Each row was made from one path, in order. Every step used is in the known rows, and no mark comes twice. Write each row's path.
Known rows
W -> K -> E: [-1.672 -0.359 -2.786 -1.076 -1.202 -0.246 -0.111  0.493  0.996 -0.581
  0.558 -1.929 -1.071 -0.125  1.476  1.677 -2.676  0.013 -0.616 -0.101]
M -> L -> F -> E -> K -> W: [-2.042  1.342 -2.790 -1.913  0.328  4.014 -0.435 -3.431 -0.292  1.294
 -1.371  5.108 -2.192  7.058 -4.316  3.078  3.127  0.424  0.361 -2.141]
W -> K: [-1.683  0.497 -1.138 -1.230 -1.750 -4.704 -0.108 -1.180  1.001 -1.394
 -3.412 -1.627  0.859  1.426  0.826  1.059 -3.894  1.695 -0.172  2.004]
W -> K -> E -> F: [-0.927  0.597 -0.701 -0.830 -0.719  0.213 -1.306  1.750 -1.560 -1.609
 -0.770 -4.255 -2.951 -0.259  0.843  0.595 -1.334  1.243  1.162 -2.867]
M -> E -> F -> L -> K: [-3.277 -0.560  1.439  1.141 -0.299  1.278 -2.707  3.615 -0.965 -3.694
 -0.081 -2.911  0.394 -3.957 -1.087 -1.758 -1.993 -4.083 -3.758 -0.964]
M -> L -> K: [ 0.711  1.206  0.109  0.018  0.069 -1.971 -2.113  0.424  1.784 -1.802
  0.074 -2.569  2.680  0.020 -0.244  0.633 -1.967 -0.606 -0.305 -0.240]
K -> W: [ 1.384 -3.580 -3.172 -0.407 -1.051  0.112  4.632 -2.365  0.238  2.210
 -1.038  2.021  3.246 -2.645 -0.041  1.704 -2.060  3.577 -0.058 -0.943]
K -> E -> M -> L: [ 1.927 -1.093  1.402 -1.868  0.996 -2.892 -0.458 -0.999  0.685  4.388
  3.749 -2.005 -1.145 -2.094 -0.559 -0.900 -1.911 -1.767  1.359 -3.201]
E -> K -> L -> F: [ 0.294  1.457  0.471 -0.900  1.629  3.770  0.761 -0.992 -2.096 -1.395
 -0.978  4.377 -2.571  2.489  3.521 -2.669  2.911 -0.350  0.969  1.121]
F -> E -> M -> L -> K: [ 0.873  2.144  3.007  3.309 -1.375 -3.836 -4.287 -0.803  2.034  0.167
  0.175 -3.648  1.588  2.949 -3.525 -0.087  0.320 -0.907 -0.103  0.731]
L -> K -> W: [ 1.860 -0.666 -3.188  2.070 -1.816  1.835  1.513 -0.494  0.424 -0.782
 -2.349  0.008  4.430 -2.736 -0.433  0.875 -0.367  2.461 -0.412  0.241]
W -> K -> E -> M -> L: [-0.063  2.415  1.743 -2.836  0.580 -4.844 -4.954 -1.155  0.067  2.494
  1.247 -3.405 -3.442  1.465 -1.504 -0.304 -3.287 -1.697  2.670 -2.758]
M -> L: [ 0.087 -1.737  0.086 -2.531  0.755 -3.496  1.113 -1.320  1.719  1.205
  1.305 -0.474  1.911  0.001  0.040  1.365 -3.492  0.618 -0.009 -0.952]
P -> M -> E -> F: [ 1.254 -2.192 -0.541 -1.283  3.253 -1.266  3.788  3.292 -0.999 -0.484
 -0.578 -1.298  0.195 -5.977  1.159 -0.471 -0.359  1.369 -1.257  0.110]
E -> M -> L -> K: [ 2.529  2.546  3.288  0.558 -0.079 -5.836 -3.239 -0.831  0.860  0.428
 -1.256 -3.663  1.848 -0.653 -1.787 -2.081 -1.331 -1.026  1.171 -0.206]
P -> M -> L -> F -> E: [ 0.073  2.137 -0.132  0.613 -0.635  1.486 -0.666  1.352  2.177 -0.162
  1.069  1.904  0.926  2.946 -2.599  3.398  4.343 -0.781  1.250  2.125]
E -> F: [ 0.885 -1.899  1.016 -0.038 -0.677 -2.208  3.398  0.138 -0.493 -0.664
 -2.146 -2.142  1.269 -2.327  1.263 -0.695 -1.394  2.971 -0.028 -1.253]
W -> K -> L: [-0.187  0.980  1.158  0.449  0.540 -0.948 -3.075 -0.323 -1.462 -1.487
  0.079 -0.316 -0.645  2.249  2.895 -0.428 -2.868  1.667  2.326  1.370]
M -> L -> F -> E -> K: [-3.152  2.010 -0.737 -1.797  0.207  1.164 -0.737 -2.153  1.322 -0.611
 -0.899  3.029 -2.495  7.187 -2.505  1.910  2.518 -1.362 -0.937  0.170]
P -> M -> L -> F -> E -> K -> W: [ 0.860  2.672 -2.616  0.377  1.446  5.413  0.042 -2.157  0.001  0.710
 -1.461  4.533 -2.250  4.677 -4.576  2.414  5.219  1.112  1.835 -0.059]
F -> E -> M: [ 0.235 -1.914  1.551  2.862 -2.482 -4.695  2.059 -2.484  2.041  2.351
 -0.549 -1.082  2.251  0.776 -1.396 -0.098 -0.619  1.439 -1.565  2.506]
K -> L -> F: [ 0.598  0.268  0.987 -0.636 -0.155  2.664  0.377  1.255 -1.184 -0.302
  1.357  4.000  0.599  0.216  3.646 -0.369  2.588 -0.456  2.122  0.823]
W -> K -> E -> M: [ 0.156  1.028  0.306 -0.696 -1.266 -3.849 -1.605 -0.979  0.042  1.626
 -0.912 -3.037 -2.141 -0.890  0.088 -1.257 -2.201 -0.304  0.864 -0.190]
K -> E -> M: [ 2.146 -2.340  0.210  0.362 -0.712 -1.813  2.964 -0.798  1.114  3.567
  1.994 -1.768  0.144 -4.518  1.281 -1.644 -0.835 -0.422 -0.395 -0.589]

Which path is each row?
[ 0.721  1.350  3.619  2.424 -1.710  0.475 -1.738  0.043 -1.251  1.588
  1.490  3.018 -0.251  3.173  0.524 -1.031  4.706 -0.832  2.350  1.980]	K -> L -> F -> E -> M
[ 1.432 -1.272  0.570  1.091  2.820  2.323  1.503 -2.632 -1.400 -0.886
  0.641  1.562 -1.615  1.046  3.830 -3.148 -1.190  1.825 -0.241  1.180]	E -> K -> L
[-0.883 -2.114  1.579  1.109  1.293  1.263  0.967  2.855 -0.725 -1.245
  0.893 -1.413 -0.520 -5.996 -1.047 -1.431 -1.958 -2.324 -2.210  0.312]	P -> M -> E -> F -> L
[ 2.082 -0.037 -0.634  2.510 -0.921  4.091  0.193  3.744 -0.684 -2.750
  0.626 -4.539  0.070 -3.837  1.509 -0.958  1.522  0.292 -0.671 -2.309]	L -> K -> E -> F
[-3.045  3.503  0.615  1.175 -1.640  2.567 -5.183  1.483 -1.192 -2.372
 -0.074  2.747 -1.441  7.241  0.782  2.444  2.794 -0.218  2.406  2.422]	W -> K -> L -> F -> E
[ 1.548  2.432  0.257 -2.229  0.655 -0.502  0.329  1.331  1.209 -0.094
 -0.460  1.572  0.896 -0.583 -0.644  1.278  2.568 -0.949  2.579  1.074]	P -> M -> L -> F
[-0.230 -1.574  0.268  3.881  1.696  4.191  0.799 -2.484 -0.389 -1.133
  1.819  1.990 -1.729  4.566  1.658 -0.663  0.417  2.030 -1.478  2.218]	F -> E -> K -> L
[-1.201  4.726  3.696  1.584 -2.096 -1.466 -6.186 -0.058 -2.160 -0.183
 -1.163  1.293 -2.557  6.848 -0.842 -0.601  3.427 -0.750  3.968  2.398]	W -> K -> L -> F -> E -> M
[ 1.164 -2.801 -0.621 -0.003 -0.236  2.393  3.210  1.759 -0.645  0.172
  1.616 -2.552 -0.833 -3.828  2.127 -0.087  0.040  1.413 -0.362 -3.267]	K -> E -> F
[ 2.971 -0.250  0.264 -0.149  1.722 -1.969  1.477 -0.067  2.054  0.675
  0.871 -1.101  1.852 -2.204 -0.232  0.814 -1.656  1.160  1.034  1.141]	P -> M -> L
[-1.372 -2.942 -1.349 -2.558  5.641  1.734  1.828 -0.417 -2.121  0.106
  2.296  3.288 -2.921 -0.292  4.031 -2.096 -2.299 -0.519 -2.460  0.469]	M -> E -> K -> L
[-2.608 -0.447 -1.679  0.516 -3.594  0.834  2.365  0.558  2.108 -0.586
 -0.631  3.086  2.254  2.824 -0.338  3.203  3.259 -0.082 -1.519  2.694]	L -> F -> E
[ 1.059 -2.736 -5.390 -1.844  4.613  2.337  5.367 -1.386 -0.738  1.642
 -1.638  3.246 -0.923 -3.916 -0.145  0.078 -0.725  2.133 -2.271  0.804]	P -> M -> E -> K -> W
[ 2.909  0.413  0.060  2.751 -1.459 -0.229  0.038  1.043  1.106  0.377
  0.512 -3.751  1.019 -4.445  0.886 -2.460  0.654 -1.393 -0.775  0.323]	L -> K -> E -> M
[-1.678 -3.709 -0.805 -3.686  2.184 -2.780  3.649  1.981 -1.270  0.278
 -0.207 -0.815  0.150 -4.005  1.623  0.311 -2.473  0.720 -2.402 -2.006]	M -> E -> F
[-2.156 -1.179 -0.597  1.143 -0.185  3.919 -2.336  2.306 -2.658 -2.002
 -0.235 -0.556  0.433 -4.303 -2.966 -0.310 -1.424 -2.202 -2.302 -3.250]	M -> E -> F -> L -> K -> W
[-0.771  0.917  1.350  0.900 -3.864 -3.123  1.248 -0.861  1.291  1.825
 -2.021  1.610  1.258  2.204 -1.712  0.403  3.613 -0.771 -0.113  2.636]	L -> F -> E -> M
[-0.527  1.171  3.314  4.612 -3.274  1.771 -2.639  1.498 -0.255 -4.805
 -1.935 -4.361  1.499 -2.667 -1.456 -2.871 -0.965 -1.805 -1.714 -0.194]	E -> F -> L -> K
[-1.214 -0.066  0.512  2.063 -1.435  4.604 -0.594  1.495 -0.562 -0.547
  2.744  4.439  0.699  3.848  1.726  1.824  4.328 -0.357  0.937  2.084]	K -> L -> F -> E
[-1.932 -4.075 -5.489 -4.199  3.784  0.833  5.113 -2.598 -1.284  2.078
 -1.533  4.135 -1.041 -1.868  0.089  0.643 -2.630  1.540 -3.530 -1.222]	M -> E -> K -> W
[ 0.708  2.400  3.135 -4.072 -0.719 -6.138 -1.317 -1.236  0.147  2.766
 -1.431  1.075 -0.053  0.766 -1.544 -1.509  1.006 -2.188  2.848 -1.028]	E -> M -> L -> F
[ 0.821  0.406 -1.461  0.202  0.510  2.901 -2.069  2.199  1.696 -1.130
  4.022 -2.684  0.602 -1.790  0.409  1.229 -0.560 -2.346 -0.511 -2.303]	M -> L -> K -> E
